What can hang from each mark:
lufog: vura
mames: vura
vumob: doter
buzonoz: doter
doter: buzonoz kolup vura
vura: doter lufog mames
kolup: doter
sipu: doter
teges: doter
gobeb: doter

Every row comes from one small tree of marks. Brackets hold a mark, then the marks that hang from it, in alphabetical order. Every link used is in the known rows. Which tree was each row made from?
Known rows:
{vura doter lufog mames}: [-1.36  1.37  2.12  1.20 -0.70  1.73 -3.03 -2.10 -2.42  4.58  2.04 -1.32
  2.66 -0.17  1.25 -0.53  0.88 -3.90 -0.06  1.05  1.36 -1.17 -0.60 -0.40]
{buzonoz doter}: [-1.02  0.09 -0.03 -1.43  0.71  0.97 -2.26 -3.65  1.31  1.76 -0.22  0.10
  0.19 -0.25 -0.50  2.07  0.18 -2.16  2.33  0.80 -0.20  0.98  0.81  2.49]
{mames {vura lufog}}: [-0.21  3.34  1.41  0.86 -0.44 -0.66 -2.00 -1.80  1.68  3.32  0.83 -0.41
  1.89 -0.52  1.67  1.46 -0.94 -1.56  0.27  2.38  0.53 -0.90 -0.87  0.24]
{kolup {doter vura}}: [-1.00  2.87  1.14  1.73 -0.55  0.45 -2.71 -2.37  2.50  1.82 -1.20  1.03
  0.83  0.69 -2.00 -1.04 -0.19 -2.18  2.27  2.65 -3.59  0.89 -1.42  2.55]
{buzonoz {doter {vura lufog}}}: [-1.74  2.65  0.66  1.12  1.54  1.16 -2.56 -3.66  2.50  3.55  0.53  0.20
  1.11 -0.95 -0.16  1.73  0.16 -1.41  0.75  3.78  1.86 -0.39  0.82  3.11]
{teges {doter kolup}}: [-0.17  3.33  0.45  1.09 -0.81 -0.87  0.38 -1.63  2.47 -0.35  0.51 -2.94
  1.08  0.96 -1.65  2.42  0.01 -2.23  0.96  3.57 -2.21  0.96 -1.51  2.38]
{buzonoz {doter vura}}: [-1.62  1.62 -0.19  0.01  1.56  1.21 -1.89 -3.32  2.78  2.20 -0.66  0.61
  0.04  0.00 -0.35  0.85 -0.21 -1.42  2.10  3.15 -0.53  0.39  1.19  4.17]
{buzonoz {doter kolup {vura lufog mames}}}: [-2.06  4.62  1.91  0.35  2.38  0.70 -1.17 -2.18  1.68  3.12  1.37 -0.18
  0.76 -0.43  0.62  1.53  0.56 -1.53 -0.88  4.67  2.45 -0.09  1.46  3.32]
{mames {vura {doter kolup} lufog}}: [-0.55  4.87  1.29  1.11 -0.49 -0.67  0.03 -0.99  0.53  4.29  1.65 -1.15
  2.85  0.99  1.75  2.27 -0.13 -1.68  0.11  2.41  0.02 -1.64 -0.59 -1.36]
{buzonoz {doter kolup {vura mames}}}: [-2.03  3.42  1.19 -0.62  2.46  0.50 -1.04 -1.95  2.21  1.78 -0.01  0.24
 -0.13  0.40  0.51  0.41  0.21 -1.52  0.36  3.66  0.23  0.33  1.73  4.53]
{doter buzonoz kolup vura}: [-0.76  3.80  0.46  0.47  0.42  0.49  0.78 -2.36  3.48  1.21 -1.48  0.59
  0.12  1.94  0.78  3.17 -0.30 -0.78  1.33  3.32 -4.12  2.14  0.28  3.73]
{lufog {vura {doter buzonoz kolup} mames}}: [-1.08  2.59  0.17 -0.43  0.31  1.47  1.26 -2.58 -1.44  2.19  0.24 -1.11
  0.89  1.44  1.91  0.49  1.14 -2.85  0.13  0.46 -2.92 -0.34  1.55 -1.27]
{gobeb {doter buzonoz kolup}}: [-1.45  2.22  0.53 -0.47 -0.17 -1.33 -0.62 -2.81  1.60  1.51 -1.48 -0.28
  0.47  1.02  0.70  5.12 -0.63 -0.56  1.57  2.08 -2.14  2.65 -0.23  2.00]
{gobeb doter}: [-1.33  1.82  0.70  0.37 -0.37 -1.04 -2.84 -2.54  0.45  1.68 -0.93 -0.50
  0.70 -0.35  0.10  2.00 -0.74 -1.23  2.05  1.85 -0.25  0.77 -1.15  1.92]
{sipu {doter {vura lufog}}}: [-1.36  5.61  1.13  2.21 -0.55  1.89 -1.01 -2.93  0.88  2.24  0.02  0.60
  0.40  0.05 -0.56  2.36 -0.82 -0.59  0.75  3.84  0.59 -0.08  0.37  0.66]
{doter vura}: [-0.72  3.40  0.58  0.64 -0.20  0.72 -1.54 -2.34  2.34  1.74 -0.50  0.90
  0.39  0.48  0.05 -0.42 -0.52 -1.84  1.97  3.14 -1.98  0.41 -0.34  3.70]
{lufog {vura {doter buzonoz} mames}}: [-1.25 -0.12 -0.08 -0.42  0.16  2.24 -0.69 -3.61 -1.92  3.05  0.26 -0.69
  0.85  0.87  2.20 -1.18  1.09 -3.24  0.58 -0.65 -2.68 -0.67  1.68 -1.11]
{sipu doter}: [-0.69  3.07  0.66 -0.30 -1.46  1.51 -1.10 -2.80 -0.53  0.35 -0.48 -0.12
 -0.28  0.61 -1.09  2.08 -0.61 -1.60  2.16  0.77 -1.06  1.24  0.71 -0.09]
{vumob {doter buzonoz kolup vura}}: [-1.38  3.53 -0.15  0.46 -0.03  1.09  1.61 -3.32  3.39  2.13 -1.27  0.17
  0.80  2.09  1.28  2.49  1.09 -0.92  1.79  3.42 -3.16  4.03  1.15  5.24]
{vura {doter buzonoz} mames}: [-1.84 -1.46  0.92 -0.70 -0.98  2.21 -2.41 -3.45 -1.68  3.60  0.14 -0.79
  1.51  1.53  2.41 -0.13  0.89 -3.45  1.11 -0.31 -2.76  0.49  0.97  0.64]
{vumob {doter buzonoz kolup {vura mames}}}: [-2.01  2.98  0.88  0.04  0.37  1.41  1.02 -2.86  2.64  2.43 -0.60 -0.63
  0.59  1.91  2.36  0.71  1.36 -1.54  0.60  3.03 -2.31  3.29  1.76  5.33]
{vura lufog mames}: [-0.52  2.33  2.55  0.35 -0.23  0.43 -3.03 -2.14 -0.71  3.09  1.18 -0.97
  1.26 -0.85  0.79 -0.15  0.18 -3.19 -0.55  1.88  1.31 -0.03 -0.43  1.12]

Write each row's tree:
[-0.50  4.98  1.29  1.38  0.08  0.26  0.02 -2.56  2.86  2.69 -0.04  0.44
  1.27  0.99  0.81  4.09  0.22 -0.82  0.08  4.49 -1.73  1.63 -0.17  2.85]
{doter buzonoz kolup {vura lufog}}
[-1.42  3.28  2.58  2.65 -0.10  0.88 -4.10 -2.08  1.23  3.65  0.36  0.30
  1.77 -0.48 -0.98 -2.10  0.21 -3.03 -0.31  3.20 -0.19  0.08 -1.24  1.75]
{kolup {doter {vura lufog mames}}}
[-1.01  3.87  0.50  3.01  0.05  0.14  0.40 -2.60  4.09  1.86  0.41 -1.91
  1.69  1.44 -0.34  4.31  0.45 -0.90 -0.60  6.02 -2.06  1.08 -0.96  3.28]
{teges {doter buzonoz kolup {vura lufog}}}
[-1.26  1.78  2.00  0.59 -0.36  1.24 -1.13 -2.45 -1.44  3.91  0.89 -1.42
  2.42  1.18  1.94  2.27  1.42 -2.91 -0.53  1.63 -0.55  0.26  0.27 -0.66]
{vura {doter buzonoz kolup} lufog mames}
[-1.22  4.09  2.25  0.90  0.74  0.64 -0.44 -2.15  2.04  2.82  0.09 -0.07
  0.91  0.72  1.70  2.20  0.25 -1.74 -1.08  4.59 -0.96  1.24  0.50  2.83]
{doter buzonoz kolup {vura lufog mames}}
[-1.01  2.92  0.86  0.99 -0.63  0.02  0.43 -2.32  0.92  4.37  0.58 -1.12
  2.80  1.78  2.96  4.08  0.41 -1.21 -0.06  1.71 -1.72  0.01  0.12 -1.49]
{mames {vura {doter buzonoz kolup} lufog}}
[-1.12  2.87 -0.42  1.53  0.03  0.04  1.20 -2.78  4.42  0.49 -0.88 -1.43
  0.79  2.38 -0.26  3.00  0.17 -0.88  0.99  5.01 -4.20  1.72 -0.39  4.07]
{teges {doter buzonoz kolup vura}}
[-0.75  2.28  1.00  1.05 -0.67  0.98 -0.43 -2.92 -0.49  3.74  0.48 -1.02
  2.48  1.40  1.00  4.55  1.07 -2.31  0.46  1.72 -1.64  1.05 -0.26 -0.58]
{vura {doter buzonoz kolup} lufog}
[-1.29  4.70  0.92  0.84  1.91  0.53 -0.65 -2.57  2.81  2.75  0.52  0.00
  0.99 -0.40 -0.58  3.21  0.23 -0.85  0.33  4.94  1.43  0.37  0.84  3.16]
{buzonoz {doter kolup {vura lufog}}}
[-1.04  1.74  1.29  2.55 -0.60  1.20 -2.66 -3.88  2.74  3.75 -0.76  0.88
  1.93  0.45 -0.83  1.64  0.56 -1.82  0.92  2.93 -2.99  1.73 -0.90  1.69]
{kolup {doter buzonoz {vura lufog}}}
[-1.21  5.18  0.43  0.60 -0.02  0.45  1.64 -2.05  3.16  1.42 -0.49  0.03
  0.90  1.36  0.17  0.85  0.62 -1.24  1.89  3.76 -1.55  2.47  0.09  5.01]
{vumob {doter kolup vura}}
[-2.43  1.35  0.02  1.19  0.18 -0.24 -2.25 -3.56  2.63  2.54 -1.99  1.05
  0.32  0.91  1.28  2.39 -0.81 -0.09  2.23  3.15 -1.89  1.47  0.10  3.40]
{gobeb {doter buzonoz vura}}
[-0.45  4.06  0.95 -0.05  0.43  0.73  0.73 -1.18 -2.02  1.84  1.16 -1.27
  0.90  0.74  0.81 -1.14  0.31 -3.36  0.07  0.83 -1.16 -1.67  0.60 -1.33]
{lufog {vura {doter kolup} mames}}
[-1.71  1.36 -0.52  0.75 -0.35  1.69 -0.13 -4.35  3.23  2.85 -1.11  0.35
  0.84  1.33  1.78  1.41  1.23 -1.33  2.41  2.60 -3.22  3.75  1.19  5.36]
{vumob {doter buzonoz vura}}
[-1.33  1.58 -0.01  3.19 -0.26  0.92 -1.33 -3.95  3.38  2.58  0.32 -1.86
  1.73  0.88 -0.18  2.84  0.48 -1.47  0.08  4.95 -1.65  0.82 -0.77  3.46]
{teges {doter buzonoz {vura lufog}}}
[-1.57 -0.49  1.49  0.98 -0.74  2.21 -2.81 -3.62 -2.00  5.02  1.06 -1.21
  2.41  0.62  2.25  0.91  1.35 -3.42 -0.15  0.63 -0.32  0.08  0.34 -0.45]
{vura {doter buzonoz} lufog mames}
[-1.71  1.60  2.15  2.36 -0.20  1.47 -3.78 -3.34  1.62  4.08 -0.35  0.22
  1.58  0.21  0.25 -0.23  0.66 -2.42 -0.11  2.98 -1.82  1.27 -0.15  2.16]
{kolup {doter buzonoz {vura lufog mames}}}
[-1.63  0.92  1.08  0.10  0.46  1.50 -2.07 -3.04  1.69  2.59 -0.97  0.55
  0.10  0.93  2.27 -0.49  0.30 -1.77  0.67  2.36 -2.91  1.24  1.24  4.29]
{doter buzonoz {vura mames}}
[-2.21  2.05  1.82  1.02  2.24  1.42 -3.38 -3.29  1.21  3.99  1.03  0.07
  0.78 -1.04  0.84 -0.11  0.30 -1.92 -0.31  3.76  2.80 -0.56  1.60  3.26]
{buzonoz {doter {vura lufog mames}}}
[-1.02  3.78  2.28  1.58  0.59  1.12 -2.60 -1.88  0.91  3.41  0.93 -0.08
  1.17 -0.51  1.05 -1.43 -0.04 -2.06 -0.66  3.83  1.18 -0.45 -0.13  2.95]
{doter {vura lufog mames}}
[-2.18  2.48  0.78  2.21  0.48 -0.10 -2.78 -3.89  2.01  3.95 -0.74  0.50
  1.28  0.09  1.44  3.81 -0.57  0.02  0.73  4.19  0.18  1.25 -0.30  2.91]
{gobeb {doter buzonoz {vura lufog}}}
[-1.26  0.68  0.32  1.40 -0.78  0.75 -1.53 -3.26  0.44  5.50  0.78 -0.49
  3.02  1.15  3.23  2.83  0.17 -1.62  0.56  0.96 -1.62 -0.61  0.22 -1.39]
{mames {vura {doter buzonoz} lufog}}
[-0.90  1.88  0.13 -0.92 -0.77  0.58  1.82 -3.43  2.07  1.66 -0.92 -0.71
  0.95  1.68  1.06  3.76  1.27 -1.87  2.08  1.21 -3.18  4.42  1.10  3.66]
{vumob {doter buzonoz kolup}}
[-0.96  3.48  0.60 -0.77 -1.11  1.37  1.19 -2.87  0.59  0.03 -1.21  0.04
 -0.51  1.65 -0.04  5.40 -0.53 -0.83  1.53  1.28 -3.30  2.70  1.51  0.00]
{sipu {doter buzonoz kolup}}
[-1.11  3.75  2.55  0.88 -0.39  0.71 -1.28 -1.18 -1.95  3.81  1.82 -1.73
  2.60  0.61  0.84  0.63  0.95 -3.57 -0.63  2.06  1.01 -1.00 -0.56 -0.87]
{vura {doter kolup} lufog mames}
[-1.84  0.41  1.42  1.30 -0.21  1.43 -3.24 -3.35  1.93  2.68 -1.26  0.79
  0.73  1.14  0.15 -1.45  0.43 -2.52  1.09  1.89 -4.20  1.88  0.23  2.93]
{kolup {doter buzonoz {vura mames}}}
[-0.87  6.04  2.67  1.34  0.77  0.17 -0.85 -0.90  1.40  2.61  0.94 -0.37
  0.96 -0.14  0.77  0.21 -0.23 -1.87 -1.18  4.96  0.84 -0.02 -0.23  2.80]
{doter kolup {vura lufog mames}}
[-0.84  3.69  1.70  3.11 -0.46  0.48 -3.21 -2.40  2.26  3.14  0.00  0.71
  1.90 -0.27 -1.91 -0.10  0.21 -2.51  1.06  3.45 -1.23  0.39 -2.18  1.90]
{kolup {doter {vura lufog}}}
[-1.55  2.37  1.97  1.31 -0.14  0.94 -3.56 -1.82  1.68  2.05 -0.32  0.65
  0.86  0.37 -0.82 -3.21  0.06 -3.06  1.23  2.41 -2.32  0.52 -0.66  2.80]
{kolup {doter {vura mames}}}
[-1.64  5.72  2.01  1.26  0.34  0.76  0.22 -1.66  1.88  3.41  1.29 -0.79
  1.71  0.26  1.16 -0.17  1.12 -1.73 -0.61  4.50  1.63  1.44  0.61  4.18]
{vumob {doter kolup {vura lufog mames}}}
[-1.81  6.38  1.80  0.31  0.23  1.25  0.55 -1.16  0.67  0.59 -0.33  0.00
 -0.69  1.37  0.25  0.84 -0.86 -1.05  0.14  3.73 -0.90  0.55  1.74  1.88]
{sipu {doter kolup {vura mames}}}
[-1.36  3.97  0.10 -0.12  1.79  0.30  0.07 -2.40  3.24  1.19 -0.21  0.66
 -0.07  0.62 -0.58  2.16 -0.15 -0.78  1.51  3.85 -0.77  0.85  1.16  4.01]
{buzonoz {doter kolup vura}}
[-0.92  1.49  0.50 -0.24 -0.98  1.11  0.44 -3.00 -0.07  2.32 -0.30 -0.69
  1.51  2.04  0.99  3.36  0.72 -2.37  1.95  0.42 -3.89  1.47 -0.06  0.22]
{vura {doter buzonoz kolup}}
[-0.88  1.89  0.21 -0.20  0.26  1.64 -0.84 -2.27 -2.56  2.34  1.10 -0.89
  0.92  0.31  1.10 -2.86  0.41 -3.74  0.45 -0.09 -0.77 -1.89  0.57 -1.18]
{lufog {vura doter mames}}
[-0.91  0.19  0.91  1.42 -1.18  1.69 -2.13 -3.79 -0.86  4.73  0.49 -0.61
  2.75  0.77  1.25  2.96  1.12 -2.75  1.14  0.68 -1.39  0.45 -0.22 -0.75]
{vura {doter buzonoz} lufog}
[-1.91  2.59  0.97  0.41  0.08  1.72 -1.08 -2.70  1.50  2.73  0.25 -0.39
  0.68  0.45  1.52 -2.39  0.78 -2.42  1.24  2.52 -0.44  1.56  0.84  5.21]
{vumob {doter {vura mames}}}
